Known rows, with every way that one mark hangs from another:
{mafa logi}: [-2.37  0.37 -1.40  3.97  2.12 -1.15 -1.22  3.16 -2.86  1.41 -2.03  0.30
 -1.35  1.37  0.06 -4.19 -0.34 -0.31 -4.37 -0.94 -2.61  1.29  3.70  4.06]
{logi kudur mafa pedaf}: [-1.22  1.28 -5.88  3.01  0.87 -0.81  0.55  4.74 -3.31  6.29 -0.65  1.42
 -2.15  2.01  0.51 -0.75  0.56  3.30 -0.94 -2.62 -1.14  1.08 -2.94  2.58]
{kavu {logi geri gofud kudur mafa pedaf}}: [-1.84 -0.24 -5.14  4.16  1.08  0.48 -0.90  2.02 -3.09  3.52 -1.10  2.42
 -1.31  2.97  0.15 -0.06  0.36  2.78 -0.39 -3.71 -2.08  2.61  0.83  1.34]
{pedaf {logi gofud kavu kudur mafa}}: [-3.27 -0.99 -4.62  5.20  1.31  0.20 -1.66  2.96 -5.08  3.43 -0.87  3.91
 -3.31  3.04  1.14 -4.46  2.03  2.14 -2.47 -0.48 -3.39  1.49  1.01  2.20]
{varid rabi}: [-1.53 -0.25 -2.84  3.91  0.74 -1.02 -1.21  1.82 -0.54  1.30 -0.96 -0.01
 -3.02  1.29 -0.40 -5.67  1.19 -1.43 -3.45 -2.24 -2.71  0.56  2.75  2.93]
{gofud {logi geri kudur mafa pedaf {rabi varid}}}: [-1.87  0.22 -3.42  2.46  1.07  0.32 -0.35  3.13 -0.51 -1.05 -0.34 -2.07
 -1.76  2.26  2.91  1.34  2.65  2.40  0.96 -1.98 -2.21  2.05  1.61 -1.10]
{kavu logi}: [-1.79  0.16 -3.58  4.56  1.82 -0.88 -2.53  1.70 -2.15  2.50 -1.65  1.48
 -1.61  1.75  0.35 -3.56  0.28  0.06 -4.16 -3.27 -2.11  1.96  2.08  3.83]
{pedaf {logi geri gofud}}: [-3.38 -0.56 -3.89  4.24  1.63  0.58 -0.42  1.93 -1.60  0.93 -1.29  1.90
 -1.54  2.08 -0.05 -5.35  1.34  0.33 -2.47 -0.98 -3.84  0.73  6.24  2.38]
{pedaf {logi geri gofud kavu kudur mafa rabi}}: [-2.98 -1.59 -4.26  4.72  1.06  1.27 -1.57  1.92 -3.06  0.60 -1.18  1.83
 -3.09  2.74  1.62 -1.63  2.70  2.14 -0.51 -0.06 -3.19  2.18  0.92  0.18]
{pedaf {logi kavu mafa}}: [-2.55 -0.98 -4.27  5.13  1.55 -0.91 -2.17  3.01 -3.19  1.15 -1.05  2.60
 -2.92  2.39  0.95 -4.46  1.57  1.64 -2.77 -0.58 -3.30  1.66  2.10  3.06]
{gofud {logi geri kudur mafa {rabi varid}}}: [-1.75  0.04 -3.56  2.80  1.33  0.85 -0.53  2.73 -0.48 -0.83 -0.83 -1.72
 -2.27  2.29  2.47 -0.54  3.08  1.59 -0.93 -0.57 -3.32  1.43  2.52 -0.63]
{geri {logi kavu rabi}}: [-3.74 -0.77 -1.87  3.63  0.81 -0.78 -3.53  0.84 -2.04 -0.21 -1.13  2.27
 -3.21  0.91  1.97 -2.27  1.69 -0.26 -3.14 -2.03 -2.47  2.25  0.35  2.40]
{geri {logi gofud kavu kudur mafa {rabi varid}}}: [-4.45 -1.12 -3.65  4.20  0.54  0.49 -2.36  1.28 -4.21  0.38 -1.29  4.74
 -3.82  2.54  2.38 -1.73  2.71  1.55 -1.83 -1.48 -3.13  2.10 -0.58  1.19]
{gofud {logi geri kavu mafa rabi}}: [-1.60 -0.86 -2.40  2.83  1.13  0.05 -2.54  2.39  0.06 -2.16 -0.30 -0.68
 -2.92  1.66  2.31 -0.47  2.31  1.52  0.02 -0.08 -4.29  2.72  2.74 -0.40]
{kudur {logi geri kavu mafa pedaf}}: [-2.60 -0.39 -2.88  3.32  1.09 -1.16 -2.42  3.16 -0.36  1.26 -0.63  2.12
 -3.75  2.33  0.12 -1.42 -0.58  2.23 -0.18 -2.74 -3.23  2.79  0.47  1.61]
{geri {logi gofud kavu kudur mafa pedaf rabi}}: [-4.01 -0.98 -3.36  3.69  0.23 -0.18 -2.45  1.54 -4.39  1.69 -0.53  4.25
 -3.30  2.22  1.96  0.02  1.59  2.27 -0.26 -2.82 -2.08  2.80 -2.26  1.00]
{gadi {logi geri kudur mafa}}: [-0.28 -0.13 -5.19  3.04  1.80 -1.03  0.12  2.09 -1.37  2.81 -0.64  0.78
 -2.21  2.38 -0.28 -1.93  0.82  2.39 -3.01 -0.07 -3.04  1.31  1.61  2.32]
{kavu {logi geri kudur mafa pedaf {rabi varid}}}: [-1.51 -0.25 -4.80  4.27  1.15  0.32 -1.25  1.81 -1.59  0.06 -1.67 -0.35
 -1.34  2.68  1.97  2.42  1.60  2.54  0.17 -3.92 -0.58  3.07 -0.96  0.45]
{pedaf logi}: [-2.80 -0.04 -3.73  4.58  1.90 -0.80 -1.13  2.65 -2.26  1.77 -1.33  0.98
 -1.78  1.77  0.46 -5.86  1.26  0.03 -4.18 -1.47 -2.55  0.60  3.90  3.69]
{logi gofud kavu kudur mafa pedaf {rabi varid}}: [-3.45 -0.49 -4.66  3.65  0.25  0.50 -1.56  3.54 -3.99  0.54 -0.79  3.94
 -3.93  2.61  3.93  2.22  2.73  3.85  3.14 -2.07 -1.77  3.28 -4.20 -0.16]
{geri {logi gofud kavu}}: [-4.63 -0.71 -2.40  3.73  0.79 -0.48 -2.91  1.15 -3.40  1.80 -0.77  5.30
 -3.16  1.52  0.97 -4.55  1.11  0.08 -3.36 -1.91 -3.89  1.68  2.78  3.03]

Rows:
[-1.50  0.28 -3.42  2.36  1.27 -0.65 -0.49  3.42 -0.09  0.10  0.10 -0.60
 -1.33  1.92  0.92 -1.20  0.91  2.13  0.12 -1.93 -3.66  1.78  4.49  0.59]
{gofud {logi geri mafa pedaf}}
[-3.40 -0.70 -2.98  3.41  0.97 -0.54 -2.23  2.88 -1.13  1.28 -0.57  4.10
 -3.88  2.72 -0.17 -2.20 -0.67  2.32  0.57 -2.58 -4.17  2.86  1.53  1.37]
{kudur {logi geri gofud kavu mafa pedaf}}
[-3.13  0.15 -1.19  3.65  1.53 -0.23 -1.02  2.83 -4.18  1.38 -1.64  0.31
 -1.44  1.81  1.35 -0.67  0.18  0.74 -1.20 -2.22 -1.02  2.35  0.26  1.88]
{mafa {logi gofud kudur pedaf rabi}}
[-2.21 -0.04 -1.58  2.56  1.31 -0.25 -2.55  2.57 -0.09  0.06  0.10 -0.54
 -2.54  1.24  2.19 -2.28  1.89  0.50 -1.68 -0.63 -4.19  2.02  4.78  0.60]
{gofud {logi geri kavu}}
[-2.36 -0.80 -4.48  2.75 -0.05  1.38 -1.17  2.81 -2.14  1.56 -0.45  2.14
 -3.34  2.10  2.37  3.70  2.07  4.00  4.00 -1.38 -2.30  3.54 -3.30 -1.47]
{logi geri gofud kavu kudur mafa pedaf rabi}
[-3.02 -0.59 -3.28  3.18  1.14 -0.11 -1.24  2.28 -0.10 -0.35 -1.28  2.38
 -3.17  2.54 -0.55 -1.79 -0.57  1.74  0.81 -2.91 -3.47  2.51  1.28  1.05]
{kudur {logi geri gofud mafa pedaf rabi}}
[-1.39  0.23 -5.83  3.07  0.94  1.64  0.81  2.92 -0.17  0.54 -2.22 -0.84
 -2.56  2.04  1.76  0.81  3.21  2.29 -0.38 -0.17 -2.37  1.05 -0.80  0.02]
{logi geri kudur mafa {rabi varid}}
[-2.91 -0.18 -0.65  3.53  1.25 -0.10 -1.84  2.82 -2.27 -1.30 -1.53 -1.82
 -1.84  1.60  3.37  2.67  1.53  1.34  0.01 -1.78 -0.61  3.22  0.06  0.16]
{mafa {logi geri kavu kudur pedaf {rabi varid}}}
[-3.07 -0.80 -5.07  5.01  1.73 -0.20 -0.53  2.74 -3.50  1.56 -1.41  3.91
 -2.15  2.80 -0.40 -6.39  1.06  1.36 -2.75 -0.85 -4.11  0.76  4.36  3.40]
{pedaf {logi gofud mafa}}
[-2.48 -0.66 -3.35  4.13  1.64  0.25 -1.04  1.62 -0.25 -1.06 -1.68 -1.08
 -1.58  1.48  0.94 -3.10  1.94  0.04 -2.26 -1.02 -2.40  1.27  3.82  1.70]
{pedaf {logi geri rabi}}
[-1.24  0.23 -4.91  3.03  0.91 -1.12 -0.54  3.58 -0.82  0.08 -1.28  0.76
 -2.08  1.30  0.94  0.26  0.59  2.41  1.22 -2.58 -1.55  2.29 -1.94  2.17]
{logi mafa pedaf rabi}
[-2.36  0.46 -1.74  2.96  1.35 -0.49 -2.79  3.18 -2.68  3.24  0.25 -0.12
 -3.17  1.58  2.82 -2.71  2.25  0.69 -3.10 -0.98 -2.98  1.69  1.32  1.08]
{gofud {logi kavu kudur}}
[-4.10 -0.59 -3.80  3.71  0.33 -0.46 -2.01  2.17 -4.98  3.73 -0.23  5.31
 -3.10  2.44  1.26 -1.54  1.08  2.44 -1.30 -2.88 -2.64  2.20 -0.81  1.88]
{geri {logi gofud kavu kudur mafa pedaf}}
[-1.46 -0.23 -3.30  2.57  1.69 -1.62 -0.63  1.31  0.90 -3.12 -0.70 -0.65
 -1.46  1.53  1.92  0.62  1.05  1.44 -0.02 -2.12 -1.66  2.54  2.71  1.44]
{gadi {logi geri pedaf {rabi varid}}}
[-4.35 -0.37 -2.57  3.17  0.70 -0.56 -1.73  0.95 -2.35  0.01 -0.96  3.26
 -1.90  1.33  1.05 -2.22  0.70  0.23 -1.22 -3.71 -2.18  1.98  1.69  2.28]
{geri {logi gofud pedaf rabi}}
[-1.74 -0.38 -3.80  2.79  1.87 -0.92 -0.44  1.13 -0.57  0.60 -0.61  2.38
 -1.92  1.84 -0.42 -3.83  0.25  0.87 -2.45 -0.44 -4.19  1.48  5.32  2.77]
{gadi {logi geri gofud}}
[-2.84  0.08 -3.39  2.03  0.63  0.82 -0.16  1.96  0.73 -0.81 -1.07  0.75
 -1.45  0.82  1.03  0.50  0.83  1.13  2.64 -2.61 -2.45  2.33  2.25  0.32]
{logi geri gofud pedaf rabi}
[-1.21 -0.33 -4.38  2.64  0.09  0.50 -1.40  3.27 -1.04  1.63 -0.51 -0.67
 -3.14  1.53  2.76  4.85  2.18  3.87  2.94 -1.54 -1.02  3.43 -4.79 -1.13]
{logi geri kavu kudur mafa pedaf rabi}
[-2.31 -0.26 -3.44  3.80  1.06  0.78 -1.79  0.97 -2.07  1.70 -1.30  0.43
 -1.26  2.11  1.42  1.16  0.95  1.33 -0.08 -4.15 -0.89  3.11  0.03  0.53]
{kavu {logi geri gofud kudur pedaf rabi}}
[-4.65 -0.16 -2.56  3.36  0.40 -0.49 -2.43  1.73 -4.53  3.90 -0.14  4.35
 -2.90  1.79  1.82 -1.78  1.14  1.23 -1.96 -3.35 -1.98  2.09 -0.21  1.97]
{geri {logi gofud kavu kudur pedaf}}
[-1.80 -0.25 -2.70  2.58  0.99 -0.75 -1.95  3.38 -0.59 -0.32  0.50  0.04
 -2.26  1.87  2.05 -0.08  1.34  2.51  0.87 -1.56 -3.79  2.75  3.31  0.03]
{gofud {logi geri kavu mafa pedaf}}
[-3.93 -0.17 -2.17  3.33  0.65 -1.64 -2.93  1.83 -2.63  1.58 -0.28  3.05
 -2.53  1.12  1.69 -1.89  0.70  0.74 -2.26 -3.50 -1.93  2.25  0.86  2.81]
{geri {logi kavu pedaf}}
